Each row was made from one path, in order. Every step used is in the known rows, and no mark comes twice. Write each row's path.
Known rows
C/G/X/T/S: [ 0.87  0.47 -5.32  1.79 -0.07  2.86 -2.12  2.31  3.26  2.22  0.30  2.01
 -1.40 -0.89 -2.12 -0.06  3.07  4.16 -1.66 -1.45  2.15  1.78  1.07 -0.42
  0.40]
C/D/S/G/X: [-0.94 -0.90 -2.31  0.78 -0.54  1.28 -1.21  2.14  6.77  0.91  2.07  1.69
 -2.25 -0.64 -2.01  1.58 -0.77  2.66 -0.72 -2.25  1.35  0.61 -4.43 -0.90
  1.29]
C/D: [-0.68 -0.23 -2.30  1.93  2.38  0.63 -1.16  1.55  5.14  2.07  0.40 -2.24
 -1.24 -1.43 -2.18 -1.29  1.33  3.49 -0.88 -1.61  1.42  0.73 -3.99 -1.05
  0.93]
G/X/T/S/D: [ 2.06  0.48 -3.08 -0.04  0.22  2.45 -2.95  1.99 -0.34  0.96  0.28  1.86
 -2.17 -0.40 -0.97 -2.70  4.62  1.49 -1.96  1.11  2.00  1.64  3.11 -0.62
  0.15]
X/G/C: [-0.40  0.29 -0.37 -1.17  0.67  3.33 -2.13  1.77  3.78  1.84  0.80 -3.80
  3.41 -0.44 -3.71  0.10  1.14  2.30 -0.14  2.41 -0.80  1.55 -0.25 -0.94
  1.58]
D/C/G/X/T/S: [ 0.36  1.00 -3.63  1.84  0.52  1.43 -2.36  1.68  1.69  2.31  0.29 -2.59
 -0.75 -0.77 -4.23  1.67  3.18  1.66 -1.63 -1.84 -0.11  1.85 -1.06 -1.13
  1.18]
X/T/S: [ 2.32  0.83 -0.93  0.92 -0.36  1.82 -2.94  2.23 -0.06  1.43  0.78 -0.64
 -1.73 -1.77 -2.54 -1.36  3.70  1.67 -1.53 -0.13  1.50  1.73  0.13 -1.00
  0.25]
D/X/G/C/T/S: [ 1.52  0.91 -1.54 -0.41  0.21  3.01 -0.60  1.25  2.35  1.51  1.95  0.81
  1.13  0.06 -3.19  0.85  2.38  2.11 -0.70 -0.04  0.02  0.98  2.61 -1.47
  1.21]
C/T/X: [-0.20  0.89 -2.45  2.03  2.44  0.16 -0.14  1.26  4.05  1.25 -0.11  0.73
 -1.25 -0.37 -1.77 -1.13  1.33  3.37 -1.10 -1.64  1.88  1.53 -0.25 -0.74
  0.50]
G/X/D/C/T: [ 1.28  1.15 -3.58  1.41  2.89  2.83 -1.56  0.88  2.06  0.94 -0.80 -3.18
 -0.99  0.51 -2.66 -1.37  1.22  2.11 -1.96  0.52  0.44  1.67 -0.89 -0.86
  1.02]
D/S/G/C/T: [ 0.24 -0.76 -0.66 -0.40 -1.27 -0.02 -1.49  1.94  5.02 -0.04  2.30 -1.26
  0.01 -0.56 -4.16  3.08 -1.00  1.38 -0.65 -0.35 -0.59  1.28 -3.11 -1.24
  1.69]
S/G: [-0.77 -1.57 -0.43 -0.47 -2.20  0.48 -1.53  2.20  3.32  0.95  1.18 -1.77
  0.83 -1.28 -2.55  0.81 -0.67  1.28 -0.44 -0.47  0.99  1.69 -0.80 -1.17
  1.79]
G/X/T/S: [ 1.76  0.90 -3.64  0.05  0.30  2.47 -2.69  2.14  0.01  0.94  0.43  2.16
 -1.42 -0.58 -1.24 -1.15  2.90  0.91 -1.64  0.66  2.03  1.93  1.96 -0.43
  0.00]
T/S/D/C/G: [ 0.24 -0.47 -0.86  2.11 -0.91  0.61 -0.67  1.10 -0.70  1.91  0.44 -3.10
 -1.81 -1.24 -3.00  0.66  7.67  0.90 -2.18 -2.07 -0.14  1.17  0.58 -2.06
  1.60]
C/G/X/D/S: [ 0.63  0.04 -5.51  2.61  0.76  3.80 -1.12  2.29  5.73  1.82  0.53  0.94
 -1.46 -0.58 -2.01  0.95  1.86  4.04 -2.07 -1.86  1.81  1.54 -0.63 -0.81
  1.00]
S/G/C: [-0.06 -1.29 -0.07 -2.29 -0.94 -0.45 -2.36  1.80  3.26  0.90  1.27 -3.94
  2.33 -0.71 -3.52  1.22 -1.47  1.01 -0.33  1.96 -0.79  1.46 -0.72 -1.09
  1.78]
X/T/S/G/C: [ 2.36 -0.03  0.36 -1.32 -1.54  1.19 -3.63  1.98  0.36  1.01  1.41 -1.41
 -0.48 -1.32 -3.42 -0.76  1.41  1.88 -1.02  1.60  0.06  1.68  0.37 -0.92
  0.62]
S/D/C/T/X/G: [-0.35  0.62  0.59  1.22  1.61  1.36 -1.57  0.60  2.33  1.58 -0.04 -3.76
 -0.84 -0.01 -3.30 -2.26  4.97  3.21 -1.39 -0.48 -0.67  1.01  0.73 -1.56
  1.84]
T/X/G/C/D/S: [-1.12  0.65 -0.52 -0.59  1.32  2.54 -1.42  1.86  6.34  2.20  2.22  1.90
  0.43 -0.38 -1.41  1.27  0.94  2.27 -0.37  0.04  0.12  0.58 -0.55 -0.90
  1.03]
X/T/S/G/C/D: [ 2.12 -0.03  0.32 -0.82 -0.86  1.33 -3.55  1.82  1.84  1.39  1.49 -1.46
 -1.36 -1.23 -3.33 -0.79  0.94  3.15 -0.90  1.17 -0.10  1.12 -1.08 -0.79
  0.56]
G/X: [-0.23  0.15 -4.64  0.21  1.40  1.39 -1.33  2.17  2.09  1.13  0.02  0.71
  0.24 -0.25 -1.00 -0.18  1.65  0.33 -1.29  0.27  2.22  1.82  0.78 -0.67
  0.67]
X/T: [ 2.01  0.96 -1.41  0.80  1.15  1.38 -3.93  2.45  2.39  1.57  0.55 -2.01
 -0.58 -1.73 -3.16 -2.86  1.50  2.79 -1.27  0.53  1.51  1.79 -0.45 -0.79
  0.49]
G/X/T/S/D/C: [ 1.76  0.89 -2.52 -0.19  0.58  1.93 -3.11  1.53 -0.85  1.13  0.21 -0.08
 -1.89 -0.27 -2.13 -1.66  4.65  0.77 -1.98  0.80  1.00  1.63  2.12 -0.84
  0.51]
G/X/D: [ 1.21  0.47 -4.09  0.69  2.01  3.53 -1.61  1.80  2.27  1.22 -0.27 -0.54
 -0.79 -0.11 -0.75 -1.58  1.48  1.60 -2.00  1.11  1.85  1.70  0.87 -0.75
  0.68]

Which path is each row?
[ 2.01 -0.55  0.11  0.06 -0.43  2.84 -2.20  1.98  4.28  0.78  1.83 -2.80
 -0.77 -0.66 -2.76  0.94 -0.29  1.73 -1.70  1.01 -0.65  1.11 -2.49 -1.50
  1.66] : X/D/S/G/C
[ 0.61 -0.90 -0.57  1.42 -1.08  0.93 -0.55  1.49 -1.36  1.26  0.61 -0.85
 -2.09 -1.37 -1.24 -0.81  7.50  0.23 -2.01 -0.71  1.17  1.16  1.60 -1.84
  1.04] : T/S/D
[ 1.73  0.34 -0.70 -0.36  1.32  2.43 -1.67  0.84  2.74  1.26  1.11 -1.35
  0.19  0.05 -2.80 -2.62  4.43  3.78 -1.34  0.84 -0.09  0.52  4.03 -1.63
  1.67] : S/D/X/G/C/T
[ 1.10  0.73 -1.61 -1.23  0.65  2.77 -1.64  1.90  3.35  1.95  2.21  0.00
  2.36 -0.30 -2.83  0.71  1.34  1.20 -0.51  0.68  0.03  0.92  2.60 -1.56
  1.60] : D/X/G/C
[-1.72  0.61 -0.71  0.06  0.29  3.12 -0.95  2.09  4.22  2.42  1.25  2.36
  0.93 -0.81 -0.50  0.40  2.02  1.71 -0.45 -0.63  1.57  1.44  1.67 -0.98
  0.94] : T/X/G
[-0.49 -1.28 -0.51  0.59 -2.81  0.62 -1.22  2.66  4.45  0.44  2.65  0.51
 -0.67 -1.35 -2.65  3.19  0.03  0.16 -0.81 -1.97  0.89  1.36 -2.96 -1.49
  1.75] : D/S/G
[ 1.54  0.06 -1.10 -0.11  2.22 -0.40 -1.22  0.53  0.78  0.58 -0.15 -4.41
 -0.02 -0.25 -3.65 -1.13  4.04  2.08 -1.47  1.96 -1.14  1.17  0.19 -1.22
  0.95] : G/C/T/S/D
[-0.83  0.49 -2.70  2.36  1.21 -0.07 -1.67  1.52  3.45  2.61  0.22 -5.77
  0.93 -1.33 -5.29  1.87  2.47  1.77 -1.27 -2.63 -0.35  1.69 -3.18 -1.64
  1.99] : D/C/G
[ 0.57  0.13 -3.04  1.45  2.29  0.62 -0.86  1.63  5.17  2.37  1.58  0.36
 -1.56 -1.09 -1.76 -0.49  1.27  3.02 -1.11 -2.59  1.72  0.23 -1.53 -1.43
  1.08] : C/D/X
[ 0.31 -0.94 -0.33 -1.55 -0.24 -0.49 -1.88  1.28  3.81  0.45  0.65 -4.20
  1.77 -0.23 -4.41  0.51 -1.96  2.80 -0.26  1.59 -0.88  1.55 -1.30 -0.83
  1.69] : S/G/C/T
[ 0.08 -0.69 -0.96  1.72 -1.66  0.90  0.34  1.24  1.54  0.38  0.24 -0.74
 -1.66 -0.59 -3.16  0.44  1.79  2.92 -0.91 -1.76  1.02  1.70 -1.14 -1.02
  0.98] : C/T/S/G
[-0.40 -0.18 -2.25  2.41  1.36  0.90 -1.03  2.04  6.36  1.51  1.72 -0.39
 -2.45 -1.33 -2.40  0.84  1.31  2.69 -1.06 -2.79  1.21  0.45 -5.51 -1.34
  1.20] : C/D/S
[ 0.47 -0.43 -1.55 -0.16 -0.44  2.45 -1.59  1.16  3.08  0.49  0.18 -2.48
 -0.38  0.56 -3.06  0.32 -1.51  2.82 -1.16  0.54  0.02  1.74 -0.76 -0.83
  1.68] : S/G/X/D/C/T
[-0.27 -1.38 -0.12  0.16 -3.62  0.91 -0.17  2.11 -0.11  1.01  1.44 -0.06
 -0.67 -1.33 -1.83  2.16  2.67 -0.15 -0.94 -1.29  1.11  1.64  0.11 -1.47
  1.12] : T/S/G
[ 0.82 -0.93 -0.34 -1.13 -1.81  0.26 -0.66  1.36  1.33  1.38  2.30  0.20
 -0.73 -0.75 -2.17  2.74  1.57  0.62 -0.84 -0.35 -0.26  0.73  0.13 -1.54
  1.28] : T/S/G/C/D/X
[ 0.51  0.53 -1.74  0.24 -0.57  3.59 -0.95  2.13  3.34  1.93  2.15  1.52
  1.07 -0.76 -2.31  0.20  1.88  1.53 -0.62 -1.33  1.52  1.13  2.31 -1.62
  1.50] : D/X/G
[ 1.50  1.11 -4.11 -0.12  1.56  2.09 -3.39  2.43  2.09  1.11  0.22  0.90
 -0.67 -0.51 -1.73 -2.34  1.18  1.81 -1.38  1.13  2.24  1.97  1.33 -0.24
  0.29] : G/X/T
[ 1.51 -0.45 -0.23 -0.28 -1.06  2.37 -0.91  1.20 -0.83  1.57  1.80  0.21
 -0.62 -0.61 -1.70 -0.10  6.85  0.41 -1.65  0.35 -0.10  0.74  3.94 -1.99
  1.29] : T/S/D/X/G/C
[-0.17 -0.58 -0.23 -1.89  0.09 -0.64 -1.60  1.33  4.21  0.73  1.03 -1.96
  1.39  0.00 -3.48  0.75 -1.99  2.65 -0.34  1.39 -0.50  1.36 -0.29 -0.78
  1.44] : S/G/C/T/X
[-0.94 -1.09 -1.08  1.42 -0.65  0.84 -1.10  2.05  6.90  1.27  2.25  0.01
 -2.22 -1.25 -2.67  1.57 -0.47  3.01 -0.66 -2.70  0.85  0.44 -5.38 -1.20
  1.46] : C/D/S/G
[ 2.47  1.08 -2.23 -0.98  3.83 -0.08 -3.36  1.42  4.44  2.13  1.51 -2.71
  0.36 -0.70 -3.57 -1.39  0.11  3.00 -0.99  1.36 -0.51  0.34 -0.94 -1.08
  0.81] : G/C/D/X/T
[ 1.76  1.20 -1.56  0.08  3.67  0.49 -1.50  1.16  4.60  1.04  0.73 -1.99
 -0.41  0.03 -2.61 -0.27  0.52  2.62 -1.53  1.47 -0.77  1.06 -1.28 -1.00
  0.87] : G/C/T/X/D/S
[-0.18 -0.20 -2.58  1.48  1.36  0.51 -2.06  1.25  2.16  1.87 -0.30 -4.27
 -0.59 -0.58 -3.32 -0.87  5.44  2.35 -2.05 -1.12 -0.14  1.25  0.75 -1.55
  1.97] : S/D/C/G/X
[ 0.04  0.44 -0.42 -0.14  0.29  3.70 -1.11  1.13  2.80  1.24  0.44 -2.98
  1.96 -0.12 -4.21  0.19  2.13  3.32 -0.22  1.62 -1.01  1.50 -0.18 -0.83
  1.27] : X/G/C/T/S
[ 2.72  0.28 -0.19  0.77 -0.34  1.81 -3.32  1.86 -0.73  1.32  0.69 -0.98
 -2.55 -1.53 -2.14 -3.18  5.89  2.43 -1.97  0.54  1.34  1.35  1.88 -1.24
  0.47] : X/T/S/D
[ 1.00  1.18 -1.99  2.29  2.92  1.90 -0.46  1.16  4.17  1.38 -0.35 -0.39
 -2.04 -0.05 -1.45 -2.29  1.25  4.46 -1.65 -0.78  1.71  1.36 -0.25 -0.83
  0.49] : C/T/X/D
[ 3.08  0.47 -1.13  0.27  1.11  1.19 -3.27  1.80  1.34  1.65  1.35 -0.19
 -1.73 -1.03 -1.58 -3.76  5.05  2.57 -2.08  0.00  1.54  0.77  4.25 -1.71
  1.09] : S/D/X/T
[ 0.41 -0.06 -5.51  2.33  1.26  3.80 -1.30  2.09  5.00  2.31 -0.30 -0.38
 -0.68 -0.48 -2.00 -0.43  1.76  4.61 -2.00 -1.04  1.86  1.67  0.42 -0.67
  0.94] : C/G/X/D
[ 2.60  0.77 -1.89 -0.88  2.85  0.07 -2.74  1.29  3.05  2.02  1.74 -1.52
 -0.46 -0.70 -3.26 -0.68  1.39  2.19 -1.18  1.09 -0.55  0.25 -0.59 -1.20
  0.69] : G/C/D/X/T/S
[-0.87 -1.24 -2.40 -1.20 -1.92  1.19 -1.53  2.19  2.87  0.50  0.95  0.59
  0.63 -0.29 -1.76  1.12 -1.02  0.93 -0.57  0.22  1.61  1.86  0.60 -0.67
  1.42] : S/G/X
[ 1.82  0.21 -1.36  0.68 -0.26  1.54 -1.94  1.64  3.89  1.96  2.34  1.92
 -2.73 -1.14 -2.13 -0.44  0.80  3.84 -1.02 -2.18  1.55  0.27 -0.45 -1.21
  0.78] : C/D/X/T/S/G
[ 1.61 -0.70 -0.14  1.33 -1.24  3.33 -1.63  2.26  4.30  0.84  1.77 -1.57
 -1.80 -0.96 -1.90  0.76  0.26  2.15 -1.73 -0.53  0.51  1.22 -2.54 -1.59
  1.64] : X/D/S/G
[ 0.66 -0.45 -1.82 -0.40 -2.50  1.83 -2.65  2.86  4.37  0.27  2.58  2.55
 -1.17 -0.70 -2.37  1.95 -0.52  0.92 -0.94 -0.74  1.38  1.54 -1.29 -0.87
  1.20] : D/S/G/X/T
[ 1.67  1.16 -1.61 -0.25  4.32  0.22 -1.67  0.86  3.81  1.26 -0.07 -3.31
  0.38  0.06 -2.80 -1.62  0.59  3.07 -1.39  2.18 -0.77  1.23 -0.26 -0.75
  0.65] : G/C/T/X/D
[ 0.42  0.03 -1.98 -0.14  3.05 -0.53 -2.13  1.47  5.51  1.45  1.59 -3.41
  0.21 -0.91 -3.38  1.18  0.44  1.55 -0.92  0.63 -1.06  0.49 -4.49 -1.18
  1.18] : G/C/D/S
[ 1.58 -0.24 -1.69  0.53  0.87  0.50 -1.55  1.47  1.30  1.58  1.23 -0.43
 -1.32 -0.87 -1.10 -2.31  5.44  1.32 -2.00 -0.85  1.51  0.63  3.89 -2.00
  1.55] : S/D/X
[ 1.38  1.15 -3.22  1.48  1.95  3.08 -0.95  0.82  0.41  0.97 -0.66 -2.05
 -1.93  0.47 -2.46 -0.45  2.49  1.32 -2.14  0.18  0.36  1.64 -0.31 -1.00
  0.81] : G/X/D/C/T/S
[ 3.21  1.04 -2.07  0.53 -0.22  1.57 -2.24  2.11  0.27  1.86  2.19  2.40
 -1.74 -1.33 -1.97 -0.72  3.49  0.77 -1.69 -1.32  1.87  1.08  2.99 -1.54
  0.42] : D/X/T/S
[ 1.03 -0.22 -1.77  1.40 -1.00  2.79  0.11  1.00  1.53  0.17 -0.12  0.17
 -2.21  0.15 -2.31 -0.23  1.43  3.64 -1.41 -0.62  1.09  1.73 -0.19 -0.79
  0.75] : C/T/S/G/X/D
[-0.53  0.08 -0.38 -0.47  0.90  3.62 -2.04  1.77  6.36  1.74  1.65 -2.43
  1.62 -0.52 -3.54  1.01  0.63  3.31 -0.08  1.03 -1.20  0.70 -2.86 -0.97
  1.55] : X/G/C/D/S
[ 2.22 -0.28 -0.16  0.73  0.09  2.71 -1.80  1.58  4.81  0.42  1.38 -3.09
 -1.38 -0.30 -3.21  0.41 -0.65  3.19 -1.63  0.64 -0.78  1.13 -2.73 -1.32
  1.54] : X/D/S/G/C/T
[ 0.07 -0.50 -2.15  1.10 -1.50  1.43  0.39  1.28  1.40  0.09  0.09  1.03
 -1.76  0.03 -2.62  0.53  1.58  2.68 -0.97 -1.18  1.40  1.78 -0.21 -0.72
  0.71] : C/T/S/G/X
[-0.39 -1.31 -1.69 -0.41 -3.34  1.55 -0.23  2.09 -0.26  0.67  1.22  2.04
 -0.90 -0.74 -1.09  2.17  2.35 -0.51 -1.03 -0.73  1.52  1.67  1.17 -1.11
  0.92] : T/S/G/X
[ 0.19 -0.97 -0.35 -1.11 -1.67 -0.13 -1.97  2.39  4.49  0.38  2.75 -1.20
  0.57 -0.96 -3.61  3.41 -0.73 -0.23 -0.65 -0.07 -0.50  1.30 -2.77 -1.40
  1.77] : D/S/G/C
